What can hang from each mark
Q: U
M: F S
G: H
F: J M
S: V
V: G S
H: Z
B: N
P: E
J: F G
K: U
D: Z
U: M Q T
W: Z
N: G
T: C K
C: B L
E: B P

(in the rows, 128 means zero)
Known rows, with every way that one mark hangs from another
[F [J [G [H Z]]] [M S]]: [120 177  93 147  79  83 169 108  70  70  90  91 149 128  84  98 141  94
 131 147 141 144 141  63 107 118 178 168 139 107 141 101 131 106 138 174
 118]
[C B]: [114 143 100 122 103 104 148 112  96  95 104 112 159 133 103 131 118 135
 161 180 140 136 144  93 113 128 133 128 130 109 102  91 131 104 153 146
 146]
[B N]: [114 138 118 109 104  83 161 131 106  88 103 121 168 130 107 142 118 129
 156 150 115 131 150  95 126 115 133 112 137 116  77 108 136 111 143 159
 119]
[J [F [M S]] [G [H Z]]]: [122 152  80 116  73  83 180  94  59  63 121 100 149 119  72 100 143  87
 144 111 149 140 156  63 125 111 185 156 138 124 143  97 118  86 132 191
 119]
[E [B N] P]: [131 130 100 130 119  95 156 130 104  94 107  83 177 141 106 143 110 147
 130 143 112 138 158  93 112  97 123 111 171 120  83  67 112 124 117 132
 115]
[U [M F S] Q T]: [174 137 112 120 128  89 157  73  82  22  85  78 163  64 104 135 144 169
 171 177 120 156 144 165 110 134 157 118 175  92  49 136 138  77 113 188
 108]
[K [U [M [F J] [S V]] T]]: [153 138 107 133 121  97 154 100  76  61  71 100 152 100  99 133 153 141
 171 192 139 143 126 122 119 128 181 109 170  80  77 110 119  89 133 187
 113]
[C [B [N G]] L]: [113 165  89 139  96  58 160 117  93  77  93 142 156 123  92  98 108 110
 124 156 127 162 131 101 126 134 126 128 117 126 104  81 145  89 193 152
 150]
[U M [T C]]: [148 153 126 113 115  91 170  76 106  70  91  93 152  94  69 139 144 140
 171 199 129 155 165 138 126 116 146 115 151 122  71 134 138 124 146 194
 142]
[U [M F] Q [T C]]: [164 146 110 116 118  93 174  58 103  33  92  79 158  68  73 131 162 170
 174 193 129 172 154 158 132 127 153 101 172 117  46 136 131 107 132 206
 126]
[D Z]: [129 136 123 102 112 109 146  92 103 122 108 112 165 134 124 138 121 130
 152 183 116 130 150  94 132 122 141 115 136  92 115 124 116 111 109 157
 140]
[K [U Q [T C]]]: [162 143 116  95 106 107 180  66  98  77  91  94 165  93  78 115 144 134
 177 201 124 150 148 122 130 118 160  98 139 131  58 108 126 122 152 197
 131]
[S [V [G H]]]: [134 143 137 135  97 121 156 106  87  89 110 115 161 122 105 130 148 149
 142 161 170 123 141  67  89  90 141 110 117 108  99  85  86 116 141 175
 137]
[U [M F] Q [T K]]: [165 141 124 123 129 106 159  58  99  32 100  98 151  79 106 126 153 175
 162 188 128 167 153 171 119 143 165 111 181 106  55 133 135 102 130 195
 131]
[T [C L]]: [114 164  96 122  84  99 166  86 114 100 111 122 160 119  58 110 138 132
 186 181 145 138 143  97 127 129 121 128 109 117 100 115 143 123 161 175
 152]
[N G]: [114 152 139 125 110  89 147 104 108 107 123 114 151 119 121 127 129 127
 139 170 120 144 143  83 122 113 134 115 113  94  99  99 114 127 140 163
 128]
[T C [K [U Q]]]: [141 150 102  97  95 140 184  66 116 101 123 119 150 113  82 100 147 145
 188 191 132 141 131 117 124 142 158  97 134 126  90 108 127 137 167 185
 138]
[Q [U [T [C L] K]]]: [131 163 109 124  80 138 160  49  88  91 122 127 165 122  75 102 158 120
 164 190 143 138 136 150 146 135 138 140 133 123  86 121 142 137 188 193
 161]
[J [F [M S]] [G H]]: [122 154  87 112  83  80 184 109  54  73 111 104 151 115  83 112 131 105
 159  98 163 136 153  55 128 116 171 146 135 128 135  89 123  86 137 183
 117]
[H Z]: [116 134 119 123  90 107 142  90 113  91 126 105 162 135  96 126 143 114
 152 189 116 130 159  97 110 110 150 134 129  91 100 118 120 120 120 169
 135]
[W Z]: [102 141 103 126 109 107 135  92  97 110 118  86 163 125 111 137 140 135
 169 177 130 147 153  95 123 114 119 135 132  91  92 131 135  99 119 163
 137]
[P [E [B N]]]: [114 130 102 130 129 107 156 123  93  88 115  96 170 132 102 149 122 132
 146 170 127 165 143  75 103 106 122 114 156 123  86  84 120 132 112 137
 111]
[K [U [M S] [T [C L]]]]: [173 148  95 113 107  90 178  73  92  75  78 109 147  86  55 108 140 120
 186 190 132 146 140 138 117 133 163 123 145 110  88 119 146 103 164 189
 129]
[F M]: [102 158 125 129  96  86 161 129 101 103  98 102 156 125 102 146 125 120
 153 163 139 130 139  85 109 124 143 135 134 107  96 122 134 130 131 178
 129]
[K U]: [133 124 121 108 103 108 158 108 107 119 104 114 156 127 103 129 132 122
 173 175 132 128 145  79 114 116 159 108 131  97  96  96 117 122 138 162
 120]
[J G]: [112 129 118 126 112  99 153 100  87 104 111 116 155 115 104 122 127 126
 169 147 143 133 165  77 129 110 141 138 123 106 109  90 120 115 128 167
 133]
[M F S]: [124 142  87 116 114 110 142 103 102  74 121 104 159 119 109 142 147 157
 191 153 128 123 124  99 121 143 141 120 142  69  94 113 127  94 119 148
  99]
[Q [U M [T C]]]: [147 136 131 120  91 122 164  68  85  89 103  94 165 100  80 129 159 125
 156 188 137 144 152 150 134 106 144 127 157 117  68 134 129 133 159 202
 136]
[Q [U [T K]]]: [132 141 135 118  96 142 144  70  82  95 122 117 168 128 115 125 150 125
 151 184 133 127 144 141 136 125 147 134 146 107  77 117 127 134 163 181
 143]
[B [N [G [H Z]]]]: [135 158 127 117  95  72 170 108 112  69 122 118 157 130 100 111 140 109
 103 148  99 151 150  84 118  98 154 107 134 115 101  95 105 108 159 160
 119]
[E B]: [133 133 119 123 120 109 144 106 112 101 116  83 160 134 114 150 121 143
 159 168 141 137 152  79 111 111 128 120 133 104  89  85 115 132 114 146
 125]
[V [G H] S]: [168 139 118 108  91 107 158  63  81 106 113 102 158 136 102 111 151 122
 128 138 155 142 135  65  80  88 152 123  93 119 113  81 122 139 143 152
 105]

Rows
[129 186  78 121 102 111 164  59 101  65 103 133 150 121  58 101 138 132
 172 205 145 156 142 139 137 158 135 134 130 137 101 101 156 113 201 174
 180]  [U [T [C B L] K]]
[120 156  94 125  69 101 170 104  64  66 119 100 154 125  87 117 150 101
 138 136 160 131 129  73 102 108 176 137 127 119 121 107 108  98 134 200
 120]  [J [F [M [S [V [G [H Z]]]]]]]
[100 141  96 143 107  96 145  98  91  89 102 105 151 130 103 120 150 141
 171 152 148 157 150  67 145 124 158 133 139  89 110  88 128 112 126 161
 118]  [M [F [J G]]]
[113 154  88 125  75  89 178 105  47  58 120 109 155 117  78 106 145  93
 141 118 163 127 150  64 121 107 177 151 137 121 138  96 101  82 130 204
 133]  [J [F [M [S V]]] [G [H Z]]]
[145 155  93 129  85 114 175  66  79  65  95 133 158 109  64  98 145 115
 143 177 141 161 133 178 140 140 145 136 163 142  82 120 153 113 215 193
 161]  [Q [U M [T [C [B N] L] K]]]
[147 131 117 156  98 129 140  76  52  64  86  92 159  99 113 127 171 136
 144 173 157 147 117 143 121 114 166 135 161  83  75 119 118 109 143 197
 108]  [Q [U [M [F J] [S [V G]]] T]]
[129 142 110 137 124  85 157 126 106  96 116  87 166 135 115 133 112 139
 105 141 103 153 151  88 117  94 124 105 161 117  91  60 103 130 126 135
 114]  [E [B [N G]] P]
[152 146  87 113 109 143 183  72 101  67 117 119 145  86  81 108 164 170
 194 184 145 135 109 144 114 153 165  91 163 102  86 123 114 110 152 199
 127]  [T C [K [U [M F [S V]] Q]]]
[169 133 148 122 119  83 163  79  86  49  78  80 167  71 104 133 128 152
 153 195 123 157 169 155 104 111 150 119 159 118  45 133 135 100 119 200
 136]  [U M Q T]
[163 144  97 101 103 135 189  65 107  84 114 110 142  89  79 100 143 148
 192 184 129 141 125 143 108 150 165 105 150 116  92 126 136 121 159 189
 123]  [T C [K [U [M S] Q]]]
[142 126 126 116 109 121 164  92 113 110 110 126 137 118 103 120 136 135
 170 179 134 135 144 116 104 134 173 110 153  97 103 111 126 126 149 170
 131]  [T [K [U M]]]
[138 162 135 125  93  92 158  87 113  82 135 106 152 128  99 107 152 116
 111 171 114 147 154  74 104  96 156 117 124  96 117  96  94 118 146 161
 132]  [N [G [H Z]]]
[130 159  94 145  99 121 147 103  78  62 102 102 157 125 108 121 164 161
 159 155 165 136 110  70 105 122 157 118 133  78 108  87 105  95 136 160
 105]  [M [F J] [S [V [G H]]]]
[147 153 100 109  99  96 172  72 102  94  89 119 157 112  57 108 144 115
 182 196 136 146 148 109 134 125 156 115 126 122  86 102 135 122 173 184
 144]  [K [U [T [C L]]]]
[108 181 107 153  90  89 171 136  52  75  81 102 157 121 100 115 133 117
 141 141 168 127 127  56 106 117 157 154 135 107 129  94 116 102 139 186
 131]  [F [J [G H]] [M [S V]]]
[159 124 129 114 106 122 171  82 105  92 105 115 146  99 108 109 132 147
 167 182 130 144 143 131  98 135 173 107 154 107  85 114 127 118 141 183
 130]  [T [K [U M Q]]]
[156 126 116 126 106 119 145  76  72  63 104  91 165  95 107 139 161 137
 161 164 133 135 133 156 127 123 155 133 173  79  70 133 128 102 136 182
 106]  [Q [U [M F S] T]]
[134 150 112 131 129  97 166 115  95  79 124  96 163 131 102 134 131 131
 113 158 124 177 141  58  97  95 131 104 154 125  99  68  99 131 131 132
 110]  [P [E [B [N [G H]]]]]
[153 143  71 112 104 133 184  61 112  72 110 116 135  99  69  99 156 159
 179 189 144 167 121 139 121 159 173  94 168 122  99 103 130 113 181 179
 137]  [T [C B] [K [U [M F] Q]]]
[119 179 107 157  74 103 160 118  72  71  87  91 153 132  97 113 149 106
 123 170 155 136 114  70  84 113 171 151 128 101 123 110 117 115 140 186
 121]  [F J [M [S [V [G [H Z]]]]]]
[149 148 109 136 109  88 162 110 110  74 125  81 167 141  97 116 131 126
  81 143  96 157 159  82 104  80 144 107 170 117 106  57  85 124 131 133
 117]  [E [B [N [G [H Z]]]] P]
[120 157 100 121  77  99 175 117  59  75 110 102 155 121  95 127 139 120
 150 125 174 129 126  65 105 113 163 128 124 122 115 101 113  98 140 194
 118]  [J [F [M [S [V [G H]]]]]]
[129 169 116 135  94 105 168 127  74  78  97 103 154 113 103 134 139 130
 141 145 166 116 115  76  80 116 148 133 128 106 111 107 108 111 142 182
 117]  [F [M [S [V [G H]]]]]
[110 170  80 110  97 137 167  80 116  95 129 129 144 136  76 113 139 144
 179 192 143 141 131 113 129 155 134 117 131 128 115  99 140 129 186 158
 163]  [T [C B] K]
[110 171 110 153  75  80 170 108  81  81  90  92 148 136  82 103 145  92
 119 154 147 156 156  52 114 106 179 161 139 116 136  96 124 123 140 181
 133]  [F [J [G [H Z]]] M]
[175 152 114 108 114  95 180  65  85  38  86  77 163  62  79 124 137 154
 179 196 118 152 149 168 111 128 143 118 156 123  54 143 146  98 135 201
 127]  [U [M S] Q [T C]]
[148 181  84 119  99 112 174  47  91  45  98 118 160  97  65  87 134 147
 169 210 142 166 140 158 129 158 135 131 133 149  76 107 156 104 191 190
 178]  [U Q [T [C B L] K]]
[148 147  92 102 103 134 181  77 114 101 118 121 133 110  73 111 148 138
 196 181 131 132 125 128 114 150 165 108 146 107 111 121 135 127 168 176
 125]  [T C [K [U [M S]]]]
[115 141 110 136 135  95 155 118  94  91 122  98 160 129 111 140 123 123
 124 168 118 178 136  72 108 105 123 109 147 119  92  78 112 137 122 140
 109]  [P [E [B [N G]]]]
[166 124 121 128 110 138 170  81  83  83 102 118 142  87 116 104 139 150
 165 175 150 133 118 136  81 134 173 109 143 102  90 107 112 110 144 192
 121]  [T [K [U [M [S [V G]]] Q]]]
[ 98 172 110 158  89  99 155 134  66  92  78  95 151 126 114 129 130 118
 147 168 161 132 105  77  98 127 153 147 119 101 108 112 134 123 137 185
 119]  [F J [M [S [V G]]]]
[143 157  94 130  95 141 158  53  81  64 110  97 151 110  85 114 177 141
 169 186 136 154 118 163 147 147 165 133 173  97  86 135 145 122 168 190
 120]  [Q [U [M [F J] S] [T C K]]]
[124 133 104 107  86  93 173  90  68  84 124 113 157 123  85 109 136 122
 163 115 161 143 178  50 138  95 163 128 128 129 125  72 109  92 136 174
 132]  [J F [G H]]
[100 152  92 109  83  85 168 122  73  89 112  99 157 124  99 138 122 111
 173 136 142 128 134  83 127 135 155 137 131 113 106 122 144 100 126 184
 116]  [J [F [M S]]]
[138 137 114 125  93 102 160  82  93  79 123 109 156 122  83 103 149 114
 141 148 138 136 176  68 113  94 163 140 134 107 128  85 100 106 133 166
 136]  [J [G [H Z]]]
[143 148  92 125 100 142 160  51  90  67 116 109 149 109  76 119 174 143
 158 186 147 160 130 167 146 144 159 120 178 114  85 120 132 121 186 187
 144]  [Q [U [M F] [T [C B] K]]]
